Every row comes from one small tree of marks. Brackets hold a mark, then the marks that hang from it, in the order of their numbers. Every link used is in the known rows. Which tree was each row made from?
Known rows
[z_332 z_94]: [-20  -9 -36  14 -14  38  -2  17   0  18  38  12  14  13  28 -17   7  -1
  -7   0  -4   2   7   3   2   0   8 -12  25 -13  -6  -8  -2   4   1  -3
   6 -15  25 -12  16  21   2 -15  11  13 -43 -21  -2   0   8 -10   8 -25
 -11  15 -27   9 -23   5  29]
[z_94 z_200 z_332 z_702 z_763]: [-16  -4 -70 -24  -6  28 -66  -8  29  37  59  32  11   8  15 -22  28 -18
   0  -9 -33  26 -34 -12 -23  36  -3   2  -4  22   1 -57   8  17 -52 -14
 -29 -69  17  -6  22 -39  -6  48 -17  42 -79 -27   6  -9 -15  33  39  -6
   3  -8  -6 -11 -27 -23  12]
[z_834 z_206]: [ -3  -9 -23  -2 -23  30   1  -3   0   7  46  -5   0  -7  -3   4 -24  28
  -7   2  -3 -13 -11 -18  -6   1  22  -8 -11 -33  -3 -27  -8  -5 -16  17
  24 -28   4   2  18  16   4 -12  22  21 -33  -8  14 -25  26  -5  16 -12
 -27  25 -29   8 -18  -4   9]
[z_332 [z_94 z_200 z_702 z_763]]: [-30 -28 -71  -7 -32  41 -27  -7  34  23  54  21  26  -2  32 -37  35 -23
   4   5 -14  17 -23  -4 -21  43 -10 -23  33  15   5 -35  18  12 -47 -20
   1 -35   0 -32  13 -11  -9  39 -19  29 -72 -34  -7 -11 -23  24  18 -16
  -1   2 -17  -1 -26  -6  10]
[z_206 z_702]: [-13  -8 -28 -15  -9  31 -17  -7  -7  32  38  16 -30  -4  29   2 -20  23
 -27   3  -4 -11  12 -32  -1   0  19  17   5 -21 -16 -43   4  16 -25   9
   0 -20   7 -24  15  11  32 -12  12  14 -37 -25   2  -2   3  -3  10   9
 -46  14  -9  -1   3   3  13]
[z_94 z_332 z_702 z_763 z_819]: [ -18  -25  -65  -27   14   32  -75    3   30   37   65   33   21    4
   19  -25   24  -31   17  -13  -14   21  -46  -24   -9   30  -12   14
   -8   15    6  -40   15   12  -36  -14  -29 -100    3    9   17  -28
   19   44  -13   36  -63  -18  -12  -15    0    2   69  -19   18    4
   16   -2  -21  -20   28]
[z_702 z_206]: [ -4 -11 -17  -4 -11  29  14  14  -7  28  35 -12  22  -4   7  -4  -3  32
 -33  -4  -2 -11  15  -7   4 -15  34   4   7 -16 -10 -40   0   8 -17  -4
   6 -16  28   9  25   0  10  14  12  20 -24 -36  -2  -9   4 -15  15 -10
 -32   9 -29  -2  -1  -4   1]
[z_819 [z_94 z_200 z_763]]: [-27  -3 -28  10 -12  40 -40 -51  23  25  44  29  10  28   7 -14  12  12
 -15   5 -30  20  10 -22 -16  18   0  -1  27   2   4 -26 -10  33  -7 -22
  -7  -8  23 -13  14  12  17   3 -10  34 -79 -13  30  -4 -42   1  11 -12
 -25   6 -28 -24 -30 -21   2]
[z_819 [z_94 z_200 z_332 z_702 z_763]]: [-29 -28 -42 -10 -10  43 -82 -39  37  30  58  49   9   8   3 -17  18 -15
   5 -10 -43  23 -15 -19 -25  45   6   3  12  28  -8 -53  -2  36 -35 -26
 -29 -44  18  14  33 -11  20  33 -27  52 -76 -31  13  -2 -25  26  38   3
 -12 -19   6 -25 -50 -31   9]
[z_922 [z_94 z_200 z_332 z_702 z_819]]: [-27 -23 -54 -36 -10  55 -65 -40  36  21  80  17  18 -16  23 -29  11 -33
   2  -8 -22  31 -20 -17   0  54  -7  26 -11  27  -3 -29  18  -4 -31   1
  -5 -48  27  42  52   2  21  39  14  42 -28  -6  18 -16  -8  20  21  -9
  -4 -17 -53  -5 -26 -22  23]
[z_879 [z_94 z_200 z_819]]: [-50 -27 -40  -3 -18  50 -19 -45   1   4  88  -6  28  10  44 -15  19  10
 -16   0  -5  29  10 -13   9  12 -17  30  21  -3  31   5   1  -3  -7  -3
  37   2   1  -5  24  25 -11 -11  18  17 -22  18  24 -45 -37 -10  20 -32
  -2 -10 -59  29  13  14  71]
[z_645 [z_94 z_200 z_702 z_763]]: [-19 -12 -34  -4 -25  29 -57 -44   3  21  54  -2  12  11   9 -16   2  -2
   6 -21   6  19  13 -21 -36  32  -6   4  -4   1  16 -18  31  17 -43  -5
  -6 -36  -5 -14   8 -18  13   8 -19  19 -72 -23 -15 -13 -21  35  19  -1
 -16   1 -38   8   7 -12  11]
[z_879 z_94]: [-19 -28 -19   6  -9  40 -15 -10 -25  16  62   3   9  16  10  -2 -16  28
  -6  -4  12   4  18  -6 -12 -19  13  10  15  -7   6   7  -4  10  -8  -7
   9  -6  18  -2   9  18   1 -39  16   3 -26  -2   7 -15  -5   0  29  -2
 -54  -3 -18  27   3  15  45]
[z_332 [z_94 z_200 [z_702 z_206]]]: [-30 -49 -40 -15 -44  40  -4   5  25  28  45 -12  62 -20  37 -43  31   0
 -19 -10 -13  -7   2  12   1  35  18  -2  31  18  -2 -57  19  12 -53 -16
  28 -19   4  13  43   7  -5  33  -5  25 -36 -60 -10 -27 -13  14  15 -31
  -4  12 -53  -3 -20  11  20]
[z_879 [z_94 z_200 z_702 z_763]]: [-31 -36 -43 -12 -26  30 -40 -27  -6  32  75  13  14   7  31 -17  13   6
   4  -6 -11  20  -6   2 -31  21   0 -11  28  26  28 -20   9  15 -55 -14
   4 -23  -6 -17   3 -13 -10  16 -13  20 -54 -13  13 -27 -36  29  47   4
 -36 -17 -16  15  -6   5  35]
[z_332 [z_94 z_200 z_702]]: [-29 -36 -46   1 -38  44 -25 -12  33   9  47   1  21  -8  40 -36  22 -17
   0   1 -18   5  -1   8 -10  37   0 -11  29   6 -13 -36  20   7 -29  -6
  12 -19   8  -6  27  15  -9  18  -3  10 -45 -41   7  -7 -21  24   8 -23
  -6   2 -42  18 -28   6  34]
[z_763 [z_94 z_332 z_702]]: [ -2 -20 -34 -28  -4  17 -57  33   3  42  50  15   3   0  13 -16  -8  -4
  -2 -18 -11  -4 -37  -5  -2 -16  -1   0   2   6  -3 -36  13  12 -33  -3
 -38 -49  24  20  40 -33   4   8  -3  33 -42 -40 -10  18  25  18  47  11
 -16  14 -13   7 -42 -15   6]
[z_879 [z_94 z_200 z_763 z_819]]: [-52 -29 -56  -4 -14  33 -22 -35  -2  12  88   2  26  23  33 -10  39   8
 -10   2  -4  35 -15 -18  -8  13 -18  10  24   7  45   1  11   1 -21 -13
  13 -14  -4 -21   7  10 -14  10  -5  26 -52  15  17 -43 -48  -4  39 -25
 -11  -1 -41  24  16   1  46]
[z_332 [z_94 z_702 z_763]]: [-26 -34 -53  -3 -16  25 -32  17  14  35  41  21  16  12  28 -26  14 -27
  14  -2  -6  11 -22  -2 -16  22   2 -30  25  10   0 -29  20  16 -40 -19
 -16 -52   8 -16  -8 -13  -1  12 -20  11 -68 -31 -15   6  -5  14  43 -17
 -15  10   1   0 -28  -2  12]
[z_645 [z_94 z_332 z_702]]: [ -3 -29 -15  -6 -12  41 -64  -7 -13  22  46  15   8  -1  -8 -14 -23   3
  10 -36  -7  11  16 -23 -21  27  11  34 -23   1 -13 -23  23  16 -22   2
 -37 -69  17  17  29  -6  29 -13  -6  19 -40 -32 -17  -2  30  19  45  -1
 -14  -7  -9   9 -15 -10  19]
[z_94 z_332]: [ -8   9 -37  -6  13  27 -34  20   6  20  46  20  -9   8   4  -1  -2  19
 -17  -5  -8  11 -12  -8   0  -7  19  14 -12 -14 -12 -24 -12  13  -3   1
 -26 -45  40  16  21 -10  13  -1  11  31 -40 -12   8   7  16  -2  26  -5
  -2   1   4   1 -34 -18  14]
[z_763 [z_94 z_332 [z_702 z_206] z_819]]: [-13 -41 -41 -46 -17  20 -40  24  13  50  67  -7  46 -10  33 -27  20  -9
  -7 -27 -20  -8 -25 -16   8   0   0  27   1   9  19 -59  27  -4 -47  -9
 -14 -55  21  38  56 -27  11  45  -9  40 -17 -56 -13 -16  20  -9  56 -18
   4  12 -52  11 -14  -6   7]
[z_94 z_332 [z_702 z_206] z_763]: [  0 -24 -44 -32  -3  28 -44  26  13  47  41  29  34  -6   4 -19  15  -7
 -12 -29 -21   2 -20 -11 -21   4  31  -5  -4  22   4 -85  12  15 -62 -20
 -27 -78  33  16  21 -46  18  51 -26  49 -53 -59 -19  -8  22   6  61  -1
 -21   4   3 -15 -18 -17 -15]
[z_332 [z_94 z_200 z_702 z_763 z_819]]: [-47 -43 -78 -14 -29  43 -39 -23  34  19  64  17  47   6  48 -49  50 -39
   7   1 -22  28 -39  -4  -9  54 -27  -7  32  18  13 -40  25   5 -41 -16
   4 -48 -12 -19  16  -1  -9  49 -20  26 -56 -17  -2 -29 -30  12  33 -44
  33  18 -41  10 -16  -3  44]

Which tree is each row?
[-10 -25 -38 -44 -34  14 -39  17  14  41  60  -1  45 -15  26 -42  24   7
 -24 -21 -23  -3 -26   0   5  -3  16  14  11  21   6 -74  11   1 -47  -8
  -6 -29  28  31  61 -31   0  47  -7  46 -42 -58  -7 -18   5  23  40   4
  -8   4 -63   1 -24 -17  -5]
[z_763 [z_94 z_200 z_332 [z_702 z_206]]]
[-12 -30 -25 -36 -48  12 -17   4  10  46  46 -26  50  -6  34 -33  16  12
 -23 -20 -10 -18 -12  -7  -4 -12   4   5  28   7  10 -57  16  17 -56   0
  12  -8  12  22  50 -24  -6  29  -1  25 -23 -49  -1  -6 -12  25  14  -1
 -29  12 -74  -2 -13   1  -9]
[z_763 [z_94 z_200 [z_702 z_206]]]
[-18 -11 -42 -13 -15  41 -81 -22  14  26  63  24  13  -2  -3 -20  16  -7
   9 -26 -15  28  -8 -20 -35  36  -2  19 -12  13  10 -27  21  18 -39 -14
 -31 -66  12  -6  22 -27  15  25 -29  38 -79 -30 -16 -21  -9  38  51   4
   3  -7 -19  -1  -9 -20  14]
[z_645 [z_94 z_200 z_332 z_702 z_763]]
[-18 -38 -29   5 -13  41 -46 -34  19  45  38  37  -2   5   7 -11  -5  -9
   8  -5 -27   7   4 -23 -22   5   9 -18  19  14 -11 -36   6  31 -30 -22
 -32 -45   3  -4   9   4  29  -1 -23  31 -65 -41  -1   5 -14  14  41  19
 -51 -18  14 -21 -39 -11   2]
[z_819 [z_94 z_702 z_763]]
[-16 -43 -43 -17  -1  42 -67  10 -11  26  72  36   2   5   2   1   4  -1
  15 -25 -14  20 -24  -9 -20   6  14   0   9  36  19 -29   3  14 -42 -22
 -34 -58  10 -15   0 -29   2   2 -18  32 -58 -15 -10 -25   0  23  78   3
 -30 -11  15   9 -18  -4  24]
[z_879 [z_94 z_332 z_702 z_763]]
[-11 -13 -60 -37 -17  26 -45   4  35  42  48  15  28 -12  16 -22  28  -1
 -18 -20 -24  15 -24  -5 -23  21  21   3   0  25   9 -85  10  20 -67 -21
  -4 -59  22   5  35 -47  -2  67 -28  48 -66 -54 -14 -29 -10  23  48  -9
   2   1 -23 -13 -19 -18 -10]
[z_94 z_200 z_332 [z_702 z_206] z_763]
[-31   6 -75 -20   4  28 -52 -15  40  20  65  27  24  20  32 -18  43 -13
 -12  -2 -20  44 -37  -7  -7  31 -21  20  -3  -2  29 -39   2   2 -13 -11
 -23 -52  17  -4  28 -22  -2  55  -7  51 -69  -2  13 -30 -25  -5  35 -41
  33  -2 -21   2  -8 -29  23]
[z_94 z_200 z_332 z_763 z_819]
[-26  -1 -48 -14  16  39 -21 -37   0  21  56  10   9   4  12  -4   3 -24
   3   1   7  21 -23 -37  -7   7  -9   0   2  -3  30  -3  -4  -6 -11 -11
  -2 -43  20   6   4  -6  21   6   6  32 -42   5   8  -9  -6 -11  15 -21
 -33   8 -33   2   1 -18   4]
[z_922 [z_94 z_763 z_819]]
[-28 -19 -57 -27  -9  44 -67 -17  39  22  61  19  33  -8  42 -39  26 -18
  -6  -3 -25  28 -19 -18   1  54 -21  35  -7  14  -5 -41  18   0 -36   2
 -16 -56  10  20  47 -14   6  50   2  30 -42 -14   2 -28 -16  12  34 -20
  38  -6 -28   3 -21 -12  42]
[z_94 z_200 z_332 z_702 z_819]
[ -9 -12 -33  -7   4  42 -75 -12  -6  33  51  28   1   7 -15  -6 -10   1
  18 -37 -10  18  -7 -21 -34  39  14  10 -21   5  11 -25  21  31 -35 -10
 -45 -75  15  -1  16 -34  30  11 -20  41 -74 -34 -31  -5  12  21  63   2
  -3  -8   0  -4  -7 -24  10]
[z_645 [z_94 z_332 z_702 z_763]]
[-34  -8 -77 -35  -7  32 -74 -16  45  32  64  33  18  -5  25 -35  49 -27
   1  -5 -27  37 -47 -13  -9  49 -15  18  -1  22  13 -53  15   5 -46 -13
 -24 -82  12   5  29 -25   7  67 -17  48 -66 -16  -4 -24 -20  19  50 -19
  36  -5 -22  -1 -23 -18  20]
[z_94 z_200 z_332 z_702 z_763 z_819]
[-28 -27 -52 -34 -35  23 -37 -19  24  30  68 -11  27   1  59 -38  20 -15
  -9   3  -8   3 -26 -20   4   9 -36  20  18  -1   3 -21  23   2 -26   0
   4 -23  -5  15  43 -11  -8  41   7  20 -25 -20   3  -2 -23  16  11 -19
  10   7 -62  21 -13  -3  34]
[z_763 [z_94 z_200 z_702 z_819]]
[-19 -49 -25 -33 -13  52 -15 -30   6  36  51 -16  40 -25  18 -27  -6 -14
  -5 -15  14  -6  12 -20   9  15  20  16   3  25  -1 -41  22 -10 -51  -8
   7 -41  13  48  38   8  34  19  15  28   4 -41   5 -27  10  -2  27 -14
 -52  -8 -63   0   0  -3   4]
[z_922 [z_94 [z_702 z_206] z_819]]
[-28  -6 -67  -9  23  35 -49   4  16  23  61  30  13  18  14  -7  22 -15
   4  -6  -4  32 -38 -21  -4  15 -11  19 -13  -1  29 -36   5   3 -11 -10
 -27 -71  26  -1  14 -28   2  38 -16  48 -65  -2   0 -14   2  -9  55 -29
  16  15  -5   4  -6 -20  16]
[z_94 z_332 z_763 z_819]
[-14 -42 -30 -35 -35  27 -13   8   6  52  58 -21  49  -7  38 -35  12  -3
  -7 -21   5 -19 -18  -8   1  -9  -1  19  13   2  24 -50  31 -12 -47  -8
   3 -31  -1  27  44 -15  12  29  -2  16  -3 -50 -10 -14  13 -10  38 -17
 -20  18 -66  14   3   4   4]
[z_763 [z_94 [z_702 z_206] z_819]]
[-25 -16 -54 -39 -20  24 -68  -3  40  34  73   9  36   2  47 -37  26 -22
   0  -8 -21  21 -40 -19   3  24 -33  27   3  12  10 -44  19  -5 -24  -3
 -19 -38   4  31  61 -29  -6  43  -1  43 -42 -27   1 -13 -16  14  38 -15
  30  -1 -54  16 -34 -15  37]
[z_763 [z_94 z_200 z_332 z_702 z_819]]
[-40 -34 -38  -7   3  54 -42   1  -8  11  90  14  15  11  18  -7   6   6
  -3  -8   3  30  -4 -14   5   9   1  31   3   3  33 -10   5  -4  -2  -2
  -5 -32  20  16  35  20   5 -25  10  28 -24  12  11 -37   5 -19  63 -26
  -4  -2 -23  21  -6   0  63]
[z_879 [z_94 z_332 z_819]]
[-17 -35 -66 -42   2  35 -50  -1  24  43  62  17  40 -17  23 -21  36 -24
   4 -26 -17  11 -34 -28  -8  28   9  16  -9  28  22 -67  23   8 -59 -15
 -22 -89  11  10  28 -40  28  57 -21  43 -51 -50 -24 -35   6  -4  71 -25
   3   8 -19  -6  -8 -14  10]
[z_94 z_332 [z_702 z_206] z_763 z_819]
[ -1 -20 -50 -21  12  21 -69  15  13  37  40  43  -4  -1   6 -11   7 -14
   4 -18 -15   8 -37 -11 -20  19  10  -9  -6  18  -7 -49   6  11 -51 -10
 -43 -85  19  -3   3 -45  13  34 -21  33 -67 -35 -14   9  19  21  48   6
 -19 -11  30  -6 -30 -21  -3]
[z_94 z_332 z_702 z_763]
[-25 -30 -30  -7 -12  58 -44 -39  -6  10  57  -3  14  -8  15 -19  -7  -6
  15 -25  12  13  24 -38 -17  43 -13  30 -13 -14   0  12  40  -2 -18   5
 -17 -53 -14  19  23  18  23 -11   5   3 -24 -18 -15 -21  -2   7  28 -30
 -18  -3 -35  18   9   6  43]
[z_645 [z_94 z_702 z_819]]
[-27 -41 -41 -34  -7  41 -24 -24  10  52  48  -5  29 -17  16 -28   9 -24
  -3 -22   8   0 -19 -30  -9  21  15  -3   0  29  24 -49  20   1 -54 -14
   0 -55   4  19  15 -17  34  37  -6  38 -30 -39  -8 -30  -4   0  35 -20
 -54   2 -44 -15   7  -3 -20]
[z_922 [z_94 [z_702 z_206] z_763 z_819]]
[-20 -23 -18   1 -33  42 -40 -42  -1  17  51  -7   4  -4  15  -8 -12   7
   0 -15  -3   8  33 -22 -30  34  -5  19  -5 -13  -5  -9  21  10 -26   8
   5 -26   7   9  32   1  14 -10   1   3 -42 -21  -4  -9 -12  28  10  -2
 -13 -12 -56   6   2  -8  22]
[z_645 [z_94 z_200 z_702]]
[-34 -24 -68 -20 -16  29 -52 -36  32  29  54  16  25   2  44 -34  36 -31
   1   3  -5  26 -30 -22 -15  42 -22   8  11  15  10 -30  21   3 -41  -6
   1 -54 -10 -10  14 -24  -3  57 -11  26 -56 -10  -1 -29 -35  16  27 -21
  18   5 -27   6  -6  -4  25]
[z_94 z_200 z_702 z_763 z_819]
[-33 -29 -48 -31 -11  40 -48 -59  29  30  63  13  19 -12  32 -25  12 -36
   7  -1   4  27 -26 -23 -10  44 -23   2   5  29  23 -16  14   7 -37  -3
 -10 -43   1  12  17 -12  22  33   3  30 -57  -5  18 -22 -30  18  13 -15
 -19 -10 -45  -3 -11 -15  12]
[z_922 [z_94 z_200 z_702 z_763 z_819]]
[-47 -49 -59 -14 -39  54 -24 -16  34  13  57   4  45  -7  58 -53  36 -25
   3   3 -14  27  -9  -4   1  63 -29  11  25  10  -1 -26  28  -2 -30  -5
  22 -28  -4   5  38  20  -2  32   2  18 -32 -18   6 -25 -25  11  18 -38
  27   4 -50  19 -23   6  50]
[z_332 [z_94 z_200 z_702 z_819]]
[-25 -29 -54 -38  -6  21 -68   8  16  41  63  16  18  -1  35 -24  10 -22
   9 -16 -11  13 -39 -18   7   1 -20  27  -5   6   5 -25  20  -2 -17   0
 -27 -58  14  27  45 -24  14  20   3  36 -25 -22 -14   0  22   3  50  -9
  12   4 -32  17 -35 -14  27]
[z_763 [z_94 z_332 z_702 z_819]]
[-16 -10 -26  -5 -17  47 -66 -28   7  14  60   8  11  -5   1 -18   5   3
  -6 -25 -17  22  15 -16 -25  50   2  31 -17   1   2 -20  18  12 -22  -2
 -22 -42  15  20  48 -12  11   2  -4  33 -42 -31  -9 -13   3  28  33  -8
   1 -12 -37   5 -11 -15  29]
[z_645 [z_94 z_200 z_332 z_702]]
[  3 -37 -35 -37 -11  37 -41  35   8  39  49   8  21 -21   2 -22   3   8
 -13 -25 -15  -9  -6  -9 -15   6  38  18 -14  19 -14 -69  13  13 -53  -5
 -13 -61  30  27  42 -18  22  36  -5  37 -29 -67 -16 -14  19   6  50  -1
 -20  -6 -13 -10 -24  -9  -1]
[z_94 z_332 [z_702 z_206]]
[-24 -18 -31   7  -7  51 -61 -43  35   8  55  31   4  19   2 -11   5  14
 -29  -2 -36  25  18 -10  -7  24  13  29  13   7 -13 -32 -14  34   4 -18
 -10  -5  45  26  51  21  22   1  -1  46 -56 -17  30  -4 -16   3  28 -12
   2 -17 -20 -24 -48 -33  11]
[z_819 [z_94 z_200 z_332]]
[-27 -36 -30 -27  -2  50 -38 -37  11  25  54   5  10 -14  20 -19  -7 -20
  10  -3   2   4  -8 -28  -4  22 -10  12  -8  14  -1 -12  18  -4 -23   6
 -12 -43   8  35  26  11  33  -3  25  18 -12 -11   3  -3   0   4  12 -10
 -42 -13 -29   3 -14 -12  17]
[z_922 [z_94 z_702 z_819]]
[-29 -26 -49 -31 -27  33 -37 -35  43  24  61   5  21 -13  49 -34  21 -10
 -15   6 -11  17  -6 -16  -4  44 -19  26   8  -2  -8 -24  26  -3 -38   8
   5 -42  -4  13  35  -5  12  35   6  19 -25 -17   9 -16 -39  12  12 -20
  16  -1 -37  10  -9   5  40]
[z_94 z_200 z_702 z_819]
[-27 -50 -30 -28 -32  45 -44  -8   1  18  83   2  41  -8  16 -20  18  15
 -20 -28 -32   6   0   1 -11  21  28  31  19  37  25 -57  17  10 -65 -14
  15 -20  20  17  45  -2  -9  11  -7  41 -32 -45   3 -43 -16  22  62  -8
 -21 -24 -39   6 -12   8  37]
[z_879 [z_94 z_200 z_332 [z_702 z_206]]]
[  0 -32 -30 -40 -21  21 -34  43  -3  51  44   0  32  -4  21 -19   0   7
 -13 -29 -22 -14 -14  -6  -1 -29  19   5   6  15   8 -69  11   1 -46  -9
 -19 -46  25  33  46 -35  15  30 -10  39 -26 -60 -13  -5  32  11  57   2
 -28  12 -37   2 -20 -15  -7]
[z_763 [z_94 z_332 [z_702 z_206]]]
